What can hang from each mark
Q_226: Q_219
Q_274: Q_86 Q_829
Q_829: Q_274 Q_334
Q_915: Q_226
Q_86: Q_274 Q_915
Q_576: Q_219 Q_334
Q_334: Q_576 Q_829
Q_282: Q_86
Q_219: Q_226 Q_576

Known rows, with every way that one mark hangs from another
Q_829(Q_274): [ -3.5 -37.8 -37.4  26.4  -6.5  21.0   5.6  -4.5  38.3  -3.3  36.7 -10.6
 -52.4  41.3 -17.6  19.3  -5.4 -15.8   3.3  -2.8  -8.3]
Q_219(Q_226 Q_576(Q_334(Q_829(Q_274)))): [ 59.2 -40.9 -11.3   7.4  -9.4  33.5  41.2 -53.9  26.0 -57.2  22.5   8.5
 -28.5   6.8 -43.8  18.4 -55.2 -14.0  48.9   1.3  21.0]
Q_219(Q_226 Q_576(Q_334(Q_829(Q_274(Q_86))))): [ 54.2 -30.7 -27.7   6.1   2.5  41.6  41.3 -49.2  21.8 -69.1  18.1  24.5
 -18.7   7.4 -34.6   4.9 -61.0 -18.2  43.8   5.4  28.9]
Q_282(Q_86): [ -7.8 -12.8  -1.5  32.1  -1.0  29.4 -11.6   9.9  14.1  -6.9  44.8  32.8
 -51.6  10.7  11.1  14.7  -8.0  36.1 -13.2 -37.7 -26.0]
Q_334(Q_829): [ -5.5   8.1   0.4  30.1 -17.5   8.0  21.3  26.4 -21.6  -9.4  26.4  12.6
 -30.5   3.5 -33.8  11.4   5.4  -6.8   6.9 -33.5  -3.0]
Q_576(Q_219(Q_226) Q_334(Q_829(Q_274))): [ 59.3 -20.8  21.1  51.1 -47.4  28.7   9.1 -55.0   1.1 -39.1  11.0   3.9
 -36.7  17.1 -46.1   8.0 -41.6 -51.9  29.6   5.5  28.5]
Q_915(Q_226(Q_219(Q_576(Q_334)))): [ 16.1 -39.4   0.7  53.1   1.3  15.0   8.0 -20.2  36.7 -63.8  10.7  -6.9
 -27.0  -5.3 -16.0  10.2  15.2   2.9  -8.4 -23.7   0.7]
Q_274(Q_86 Q_829): [-29.7  26.1 -44.8  34.4   8.5  24.5  25.4  16.2  13.0  11.4  32.3  53.9
  20.2  24.0 -10.1  -1.0  14.9  14.4 -29.1 -18.2   4.9]
Q_915(Q_226): [ -3.8 -21.2 -21.6  58.7  25.1 -18.2   8.6   6.6  21.8 -23.9  26.4  -8.3
 -17.1   4.8 -25.0   6.3   8.8   0.6 -21.1 -29.6 -14.5]
Q_576(Q_334): [  6.5 -13.7  13.9  57.8  14.5  25.6  11.4  27.2  34.5 -21.0  -7.0  14.5
 -21.1  23.2 -50.0  26.7 -11.3   6.7  13.3 -23.1  -9.5]
Q_829(Q_274(Q_86(Q_915(Q_226(Q_219)))) Q_334): [ -6.8   0.1 -42.7  18.6   6.6  38.2 -12.6  16.9  68.8 -55.8  10.7   7.1
 -13.8  29.1  26.5 -34.8  -3.3 -31.3 -31.7  -6.0  17.8]
Q_576(Q_219(Q_226) Q_334(Q_829(Q_274(Q_86)))): [ 55.5  -8.9   4.7  47.2 -35.9  34.2   9.4 -50.5  -4.5 -50.9   5.8  18.3
 -27.4  16.9 -38.5  -6.7 -49.4 -56.6  25.7   9.2  35.2]
Q_274(Q_86(Q_915) Q_829(Q_334(Q_576))): [-33.3  40.8 -38.5  16.6   0.7  44.7  -4.3  56.9  36.4  -1.7  18.7  53.8
  46.7  25.0   9.1 -19.5   1.4  -7.7 -49.2 -11.7  13.1]
Q_226(Q_219(Q_576(Q_334))): [ 13.7 -40.7  13.6  18.9  -9.2  65.6  15.4 -19.2  32.6 -55.2  14.5   5.5
 -44.6  -5.5 -15.4  29.9   8.2  17.0  11.5 -18.2   9.8]
Q_915(Q_226(Q_219)): [ -8.3 -28.6  -0.9  57.2   0.5   5.7   2.9 -11.5  18.3 -40.3  24.8 -15.8
 -39.7  -7.3  -5.6   9.1  28.5   4.3 -31.8 -31.8  -6.4]
Q_334(Q_576(Q_219(Q_226)) Q_829(Q_274(Q_86))): [ 22.0 -14.0 -35.3  15.0 -67.1  48.7  -4.2 -30.2 -45.2 -38.5  44.3   1.9
 -48.1  22.4  -0.4 -13.9 -54.8 -69.9  -3.7  17.3  18.5]
Q_219(Q_226 Q_576(Q_334)): [ 52.6 -50.1  -8.9   6.6  27.6  45.8  42.9 -48.9  35.5 -57.6  24.5  11.1
 -21.5  -6.2 -43.7  29.2 -54.6  14.4  36.4  -4.6  22.1]
Q_219(Q_226 Q_576): [ 38.8 -54.5 -31.0 -20.1  33.1  46.4  47.2 -57.8  19.2 -47.4  56.2   2.7
 -32.3 -18.1 -26.0  27.5 -44.8  18.4  22.2  -6.8  25.2]
Q_576(Q_334(Q_829(Q_274(Q_86)))): [ 10.7   8.8  -6.1  58.3 -21.6  17.6   9.9  26.6  16.4 -31.6 -14.2  26.7
 -18.9  39.8 -40.2   1.4 -18.6 -30.6  25.0 -11.1  -4.7]
Q_829(Q_334): [  2.1   4.6  -3.8  14.2  25.9  39.6  24.2  25.5  31.5 -24.6  20.5  -3.3
 -30.3  15.3  -7.2  -3.0  -9.1  22.4 -21.4 -31.9   0.1]
Q_829(Q_274(Q_86(Q_915)) Q_334(Q_576)): [-13.0  -0.1 -54.8  -0.8  -3.9  60.1 -19.7  43.7  50.2 -38.1  17.1   8.5
 -16.1  48.1  23.8 -27.5 -36.3 -38.5 -28.4   7.4   6.5]
Q_86(Q_274(Q_829(Q_334)) Q_915(Q_226(Q_219))): [-43.3  31.3 -17.3  17.2  20.0  -4.8 -30.8  40.4  78.0 -13.4  18.9   7.9
  14.5 -15.6  10.7   2.3  60.0 -19.9 -42.0 -50.2  23.4]
Q_86(Q_274(Q_829) Q_915): [-52.2  22.5 -36.4   0.7  31.1  -0.1 -25.0  54.9  60.5  22.4  32.3  30.1
  17.5  -6.2 -18.8  30.5  44.4 -18.2  -8.1 -41.0  19.9]
Q_86(Q_274 Q_915(Q_226(Q_219(Q_576)))): [-30.9 -12.7 -34.1  -4.9  42.1   5.2 -35.9  29.9  63.1 -50.1  27.9   0.2
  -8.9 -35.4   0.4  19.2  38.2 -30.9  -3.7 -41.6  27.7]
Q_915(Q_226(Q_219(Q_576))): [  6.8 -41.5 -12.7  36.8   4.3  14.2  11.5 -27.5  25.3 -55.3  30.7 -12.3
 -34.7 -13.3  -5.4   9.9  20.9   5.5 -16.9 -23.1   1.6]

Rows
[ 23.3 -12.6  -1.7   6.0  -6.7  66.5   9.9 -12.9   2.4 -39.8  37.4 -17.1
 -43.3   8.9   4.3  -6.3 -47.2  -4.9 -32.6 -10.3  12.9] | Q_829(Q_334(Q_576(Q_219(Q_226))))
[ 30.8 -16.7 -30.3  16.1  -8.0  31.8  22.8  -1.4  25.2 -54.1   5.3  31.3
  -9.3  25.1 -32.0   2.1 -25.9 -20.0  41.5  -4.0   8.4] | Q_219(Q_576(Q_334(Q_829(Q_274(Q_86)))))
[-36.3   1.1  -9.3  19.4  15.5   7.5 -58.6  31.7  50.6 -31.4  36.1  28.4
 -36.3 -22.0  31.3  10.5  25.3  -0.1 -23.0 -57.0  -2.7] | Q_282(Q_86(Q_274 Q_915(Q_226(Q_219))))
[-26.1   3.2 -48.3  32.2  49.5   7.8 -14.2  43.5  27.7 -38.3  17.7  39.2
  25.9  -5.5 -12.4 -11.7   2.3 -23.0 -19.8 -16.9  14.7] | Q_274(Q_86(Q_915(Q_226)))
[-44.5  -3.9 -24.5  11.8  41.2  -1.1 -42.3  42.4  56.9 -36.5  21.6  -1.4
 -15.0 -32.6  -2.0  17.7  42.6 -33.6 -17.0 -47.1  19.7] | Q_86(Q_274 Q_915(Q_226(Q_219)))
[  2.2  -5.3 -49.2   0.3 -18.4  69.1 -29.7  19.8  39.9 -43.8  23.6   7.1
 -16.3  43.5  26.0 -31.8 -38.7 -55.9 -30.5  17.3  20.3] | Q_829(Q_274(Q_86(Q_915)) Q_334(Q_576(Q_219)))
[ 22.6 -11.9   2.9  20.2 -57.1  40.3   2.8 -19.0 -58.3 -27.2  45.7  -4.6
 -46.4  -4.6 -20.0   7.8 -40.6 -42.4  -4.6  -4.3  14.1] | Q_334(Q_576(Q_219(Q_226)) Q_829)
[-47.2  21.8 -40.8  26.1  34.3 -32.6 -30.1  47.4  67.0   7.5  29.3  19.6
  29.5  -9.9 -18.4  17.2  49.2 -29.1 -21.2 -45.1  12.1] | Q_86(Q_274(Q_829) Q_915(Q_226))
[ -2.7  15.5  -3.5  30.0 -34.9  41.2  11.7   2.7  16.4  14.6  34.9   8.6
  -5.3  31.0  -2.4   1.4   3.7   6.2 -46.4 -15.3  -0.3] | Q_274(Q_829(Q_334(Q_576(Q_219))))
[ 31.2 -30.2 -25.4   5.0 -34.5  63.5   0.7 -32.6  27.3 -35.4  40.0 -31.4
 -61.8  42.1  13.3 -10.4 -53.5 -34.5 -22.9  13.1  10.2] | Q_829(Q_274 Q_334(Q_576(Q_219(Q_226))))
[ 35.4   1.0  33.4  59.6 -35.9  22.6  -0.2  -3.8 -11.4 -31.3  -1.8  17.4
 -18.1  11.1 -51.9   8.4 -10.6 -36.7  21.5 -15.1  15.2] | Q_576(Q_219 Q_334(Q_829))
[  7.9   8.2  -7.3  70.7 -15.9  -8.2 -12.3  36.2  34.9 -38.0 -20.3  29.2
   9.3  30.0 -41.9  -7.9  -7.9 -50.2  17.5 -11.5  -0.2] | Q_576(Q_334(Q_829(Q_274(Q_86(Q_915(Q_226))))))
[-15.5 -12.0 -44.5  15.9  36.0  28.5 -11.0  20.6  32.3 -61.7  21.2  38.5
  17.3 -17.7   2.0 -10.2   7.8 -18.5 -15.5 -12.3  26.3] | Q_274(Q_86(Q_915(Q_226(Q_219(Q_576)))))
[ 50.6 -31.0  25.1  47.7  -0.3  44.3  10.6 -49.5  11.6 -40.4  12.8   5.8
 -28.9  -0.6 -47.7  20.4 -42.5 -18.5  14.1  -2.4  29.6] | Q_576(Q_219(Q_226) Q_334)
[-30.1  46.0 -35.3  18.6  19.8  32.0   6.9  45.9  48.8   0.6  16.2  60.7
  54.5  17.5   2.2 -21.2  14.5   1.9 -40.1 -19.2  21.3] | Q_274(Q_86(Q_915) Q_829(Q_334))
[-18.2 -19.2 -61.2  14.1  13.4  29.4 -13.6  22.3  48.8 -20.1  27.2  25.3
 -13.3  32.9  -6.4  -0.6  -8.4 -37.1   0.8   4.8  11.2] | Q_829(Q_274(Q_86(Q_915)))
[  9.6   8.5  -3.2  25.6 -30.1  45.3  21.2 -22.0  13.6   8.1  41.4   4.6
  -6.9  23.9  -1.9   2.4 -14.2   5.4 -42.5 -11.2   8.8] | Q_274(Q_829(Q_334(Q_576(Q_219(Q_226)))))
[ 18.2 -22.6   7.8  55.9 -16.4   5.5  11.5 -16.2  19.4 -64.2   7.7  -4.5
 -24.0  -8.9 -20.5   4.9  18.3  -7.0  -2.7 -26.6   0.3] | Q_915(Q_226(Q_219(Q_576(Q_334(Q_829)))))
[-44.5  32.9 -37.0  16.4  24.8 -12.8 -34.8  63.1  68.2  -3.9  23.3   9.9
  28.2  -0.2   0.9   0.6  33.0 -31.7 -38.5 -43.6   8.8] | Q_86(Q_274(Q_829(Q_334(Q_576))) Q_915(Q_226))
[-25.0  29.8 -30.4  -1.7   1.2  30.7  -2.4  19.5  25.2   3.4  39.2   1.6
 -24.1  11.5   5.1   7.9  14.7  -8.9 -30.2 -37.2  10.8] | Q_86(Q_274(Q_829(Q_334(Q_576(Q_219)))))
[-15.4   1.6 -45.7  34.2 -48.4   9.1 -23.4  42.5  -9.5 -29.9  21.7  11.0
 -14.1  29.8  -2.6 -15.8 -20.2 -69.8 -11.2  -0.3  -7.9] | Q_334(Q_576 Q_829(Q_274(Q_86(Q_915(Q_226)))))
[ 27.2 -26.5 -15.5  17.1 -79.4  38.2  -4.0 -35.8 -39.1 -23.7  48.4 -16.3
 -60.5  21.2 -11.4   4.1 -44.9 -64.9   0.6  13.1  12.0] | Q_334(Q_576(Q_219(Q_226)) Q_829(Q_274))
[  0.9   3.3 -54.8   8.0  15.4  47.7  15.6  13.1  48.5 -38.6  18.3   7.5
 -30.3  47.6  15.6 -27.8 -25.1 -12.1 -20.0  -4.2   6.6] | Q_829(Q_274(Q_86) Q_334)
[ 41.0  -9.4  19.2  60.2 -53.6  21.5  -6.1 -16.8   5.6 -28.7   0.3   7.7
 -31.2  31.5 -46.5   5.1 -13.8 -53.5  26.6   0.9  13.3] | Q_576(Q_219 Q_334(Q_829(Q_274)))
[-42.5  20.4 -18.1  11.1   7.0   9.9 -45.3  41.2  53.3  15.2  45.2  52.5
  -9.4  -2.3  16.2  20.4  26.1  10.6 -15.9 -50.5  -3.6] | Q_282(Q_86(Q_274(Q_829) Q_915))
[-41.2  28.5 -15.6   3.1  -3.9  26.8 -49.5  54.0  53.5   6.0  39.8  42.1
 -13.4   6.9  33.5   7.6   9.4   8.1 -31.9 -48.3  -8.4] | Q_282(Q_86(Q_274(Q_829(Q_334(Q_576))) Q_915))
[-39.0   0.9 -42.5  12.6  59.6 -22.0 -37.6  56.6  60.2 -23.4  25.5   5.1
   3.9 -22.1 -15.9  15.6  29.4 -36.4  -7.6 -45.3  14.2] | Q_86(Q_274 Q_915(Q_226))
[  2.0 -19.0 -31.5  12.7 -25.4  53.1   1.0  16.8  42.2 -22.2  26.4 -26.5
 -54.9  55.0  12.6  -6.8 -32.7 -16.8 -23.6  -1.4 -13.0] | Q_829(Q_274 Q_334(Q_576))
[ 17.3 -26.6  21.3  20.8 -27.3  57.0  18.5 -14.0  13.5 -55.9   8.7   9.8
 -44.0  -8.3 -19.5  23.4  10.5   7.6  16.0 -20.8  11.5] | Q_226(Q_219(Q_576(Q_334(Q_829))))
